Known rows, with every step that occurs
lazig dazas vuso: [ 0.26 -0.20 -0.43 -0.82  0.26  0.32  0.18  0.27  2.10  0.61  3.84 -1.73
  0.64  0.12  0.87 -0.97  1.62  1.00 -0.79]
lazu pari: [ 1.97 -0.10  1.44 -0.32 -1.23  1.15 -0.10  0.58  1.29  0.31 -1.01 -2.88
  0.72 -0.41  0.35 -0.46  0.98  0.62 -0.50]
mipe lazu: [ 0.79 -0.34  1.58 -0.55  0.29  0.59  0.14  0.35  0.74  0.41  2.38 -1.55
 -0.73 -0.58  0.66 -0.64  0.96  0.58  0.70]
keror lazig: [ 0.62 -2.81  0.75  0.46 -0.33  1.17 -0.33  0.18  1.32 -0.03  0.13 -1.01
  0.33 -0.52  1.12 -0.19  0.67  1.00 -0.32]
vuso pari lazu mipe keror lazig: [-0.66 -2.87  2.62 -2.22 -1.97  0.69  0.25 -0.24  1.65  0.57  1.15  1.23
 -0.07 -1.70 -0.54  0.03  0.56  1.08 -1.73]
keror lazig dazas mipe lazu: [ 0.40 -2.54  0.35 -1.01  0.92  0.58  0.06  0.90  0.91  1.15  5.82 -1.06
  0.28 -1.14  0.31 -1.34  1.94  1.12 -0.35]
keror lazig dazas mipe: [ 0.19 -2.72 -0.06 -0.45  0.51  0.70 -0.25  1.04  1.44  1.26  2.65 -0.75
  1.00 -0.99  0.47 -1.04  2.05  1.27 -0.99]
guku lazig: [ 0.41  0.77  1.42 -0.90 -0.18  1.21 -0.38 -1.00  0.50  0.66 -0.21 -1.16
  0.38 -0.73  1.00 -0.44  1.36  1.00  0.20]
vuso pari lazu: [-0.92 -0.58  2.55 -0.09 -1.63  0.58  0.54  0.58  0.40  1.16  0.45 -0.09
 -1.40 -1.53  0.47 -0.28  1.17  0.96 -1.05]
vuso pari lazu mipe keror: [-0.69 -0.62  2.77 -2.69 -1.76  0.31  0.33 -0.09  1.60  1.08  0.42  1.32
 -0.38 -1.46 -0.81  0.00  0.94  0.75 -1.44]
vuso pari mipe keror lazig dazas: [-0.96 -3.05  1.12 -4.00  0.14  0.65 -0.46 -1.84  1.88  1.55  2.72  0.12
 -0.74  0.14 -0.19 -0.97  1.30  1.27 -1.37]
lazu pari mipe keror: [ 2.26 -0.14  1.95 -4.56 -1.36  1.04 -0.23 -1.48  1.83  1.40  0.10 -3.25
  0.15 -0.16 -1.09 -0.65  0.40  0.46 -0.51]
keror lazig dazas mipe lazu pari: [ 1.72 -2.17  0.56 -1.07  0.04  0.90  0.20  1.15  1.08  0.98  5.98 -3.31
  0.90 -1.24  0.08 -1.48  1.97  1.00 -0.89]
pari vuso: [-0.92 -0.29  0.52 -0.86 -0.59  0.32  0.16  0.14  2.36  0.11 -0.45 -1.07
 -0.16 -0.47  1.01  0.03  0.89  0.90 -0.30]
vuso pari lazu mipe: [-0.93 -0.48  2.49  0.13 -1.73  0.39  0.68  0.21  1.41  0.87 -0.25  1.23
 -0.17 -1.67 -0.33  0.00  1.81  0.93 -1.55]
guku lazig dazas vuso pari lazu: [-1.57  0.92  1.45 -1.57 -1.01  0.54  0.71 -0.97  0.54  1.62  6.03 -1.37
 -0.56 -1.55  0.77 -1.14  2.21  1.55 -1.87]
lazig dazas vuso pari mipe: [-1.56 -0.41  0.90 -1.93 -0.07  0.35  0.20 -1.35  2.29  1.47  5.25 -0.64
 -0.37 -0.10  0.24 -0.89  2.04  1.28 -1.46]
lazig dazas: [ 0.54 -0.15 -0.28 -0.48  0.53  0.33 -0.22  0.35  1.26  1.05  0.14 -1.11
  0.07  0.23  0.87 -1.04  1.84  0.74 -0.47]
mipe keror lazig dazas: [ 0.88 -2.81 -0.16 -2.67  0.33  0.61 -0.67 -0.20  1.48  0.77  1.43 -1.01
  0.38  0.25  0.59 -0.96  0.73  1.14 -0.68]
lazig dazas vuso pari lazu mipe: [-1.26 -0.16  1.02 -0.53 -1.24 -0.12  0.90  0.16  2.26  1.03  4.82  0.42
  0.13 -1.45  0.07 -0.73  2.44  1.08 -2.29]
lazu mipe keror lazig dazas vuso: [ 0.48 -2.61 -0.41 -2.84 -0.18  0.47 -0.18 -0.53  3.28  0.03  4.74 -0.61
  1.80 -0.20  0.14 -0.76  0.96  1.08 -1.42]

Rows
[-1.12 -3.07  2.18 -3.93 -1.13  1.10 -0.09 -1.74  2.78  0.66  5.65 -0.66
 -0.20 -0.47 -0.18 -0.12  0.08  1.16 -1.15] : dazas vuso pari mipe keror lazig
[ 1.84  0.16  2.17 -1.48 -0.64  1.02  0.39  1.43  0.89  0.89  4.06 -2.94
  0.60 -1.46 -0.39 -0.86  1.36  0.60 -0.03] : dazas mipe lazu pari
[ 0.64  0.06  1.20 -1.38 -0.93  0.53  0.59  0.24  2.07 -0.10  2.94 -3.68
 -0.21 -0.67  0.38 -0.44  0.78  0.59 -0.19] : mipe lazu pari vuso
[ 0.40  0.77  0.89 -4.73  0.33  0.79 -0.68 -0.62  1.08  2.10  2.89 -0.99
  1.27 -0.68  0.01 -1.38  1.65  1.21 -0.46] : guku lazig dazas mipe keror
[ 2.06 -2.56  0.29 -4.10 -0.62  0.89 -0.25 -1.68  1.92  1.52  1.97 -3.29
  0.63  0.06 -0.64 -1.34  0.89  0.89 -1.28] : lazu pari mipe keror lazig dazas
[ 1.02 -0.56  1.47 -2.83 -0.65  0.52 -0.31 -0.23  2.36  0.35 -0.97  0.34
  0.89 -0.21 -0.38 -0.16  0.69  0.55 -0.15] : lazu mipe keror
[ 0.76 -0.17  1.49  0.06 -1.50  0.30  0.71  0.19  1.26  0.90 -0.60 -0.19
  0.14 -1.85 -0.22 -0.25  1.43  0.80 -0.77] : pari lazu mipe
[ 0.53 -2.85  1.48 -3.11 -0.67  1.22 -0.36  0.79  1.65  0.91  1.90 -0.56
  0.93 -1.04 -0.26 -0.30  0.20  1.10 -0.45] : dazas mipe keror lazig
[ 0.55 -0.37  0.51 -4.02  0.20  0.32 -0.47  1.00  1.56  1.95  2.12 -0.60
  0.75 -0.46 -0.28 -1.25  1.31  0.95 -0.66] : lazig dazas mipe keror
[-1.16 -2.94  0.71 -2.73 -0.21  0.68 -0.35 -0.12  2.28  0.35  5.84 -0.49
  0.08  0.12  0.57 -0.76  0.81  1.34 -1.71] : mipe keror lazig dazas vuso pari
[-0.05  1.07 -0.07 -1.43  0.20  0.71 -0.14 -1.17  1.37  0.83  4.69 -2.28
  0.80 -0.32  1.16 -1.16  1.98  1.27 -0.71] : guku lazig dazas vuso
[ 0.30  0.31  0.37 -2.44  0.00  0.11  0.64  1.14  2.16  1.07  5.51 -3.41
  0.39 -1.16  0.04 -1.27  2.01  0.90 -0.87] : lazig dazas mipe lazu pari vuso
[-1.49 -2.79  0.45 -0.13 -0.18  0.76 -0.06  0.20  2.24  0.06  5.41 -0.49
  0.32 -0.25  1.12 -0.76  1.43  1.48 -1.76] : keror lazig dazas vuso pari
[ 0.41 -2.69 -0.09 -4.37  0.06  0.57 -0.14 -1.81  2.58  1.26  5.87 -2.26
  0.33 -0.07 -0.11 -1.14  0.78  1.17 -1.13] : pari mipe keror lazig dazas vuso
[-1.21 -0.32  2.44 -0.21 -2.14  0.37  1.04  0.26  2.26  0.38  3.68  0.46
  0.04 -1.92 -0.19 -0.03  1.37  1.02 -1.77] : dazas vuso pari lazu mipe
[-1.59  0.81  1.04 -1.47  0.08  0.87 -0.14 -1.12  1.41  0.73  5.54 -0.81
  0.31 -0.27  1.24 -1.08  2.31  1.41 -1.26] : guku lazig dazas vuso pari
[-1.54 -2.81  0.59 -1.29 -0.11  0.71  0.28 -1.43  2.40  0.90  6.15 -0.70
 -0.17 -0.32  0.41 -0.82  1.87  1.41 -1.74] : keror lazig dazas vuso pari mipe
[ 1.01 -2.73  1.66 -2.11 -1.73  0.61  0.30 -0.26  1.65  0.73  0.41 -0.07
  0.30 -1.84 -0.51 -0.21  0.14  0.86 -1.07] : pari lazu mipe keror lazig
[ 0.42 -0.08  2.03 -1.36  0.28  0.69  0.20  1.14  0.86  1.11  4.07 -1.05
 -0.05 -1.36  0.12 -0.70  1.35  0.79  0.61] : dazas mipe lazu
[-1.19 -0.40  2.72 -2.14 -0.29  0.59  0.62 -1.36  1.72  0.79  7.52 -1.10
 -1.22 -0.80  0.02 -0.43  1.35  0.91 -0.28] : dazas vuso pari mipe lazu
[ 0.19  0.93  0.98 -2.52  1.15  0.60  0.03 -0.29  0.09  1.73  6.00 -1.36
  0.45 -1.30  0.43 -1.70  2.68  1.17  0.10] : guku lazig dazas mipe lazu
[ 0.35  0.29  1.66 -2.23 -0.88  0.56  0.76  1.34  2.19  0.50  4.33 -3.16
  0.52 -1.59 -0.31 -0.57  1.20  0.79 -0.53] : dazas mipe lazu pari vuso
[ 1.98 -0.06  1.52 -1.41 -1.14  1.09  0.22 -1.06  1.48  1.18 -0.47 -3.14
  0.13 -0.59 -0.30 -0.54  1.28  0.56 -0.61] : lazu pari mipe
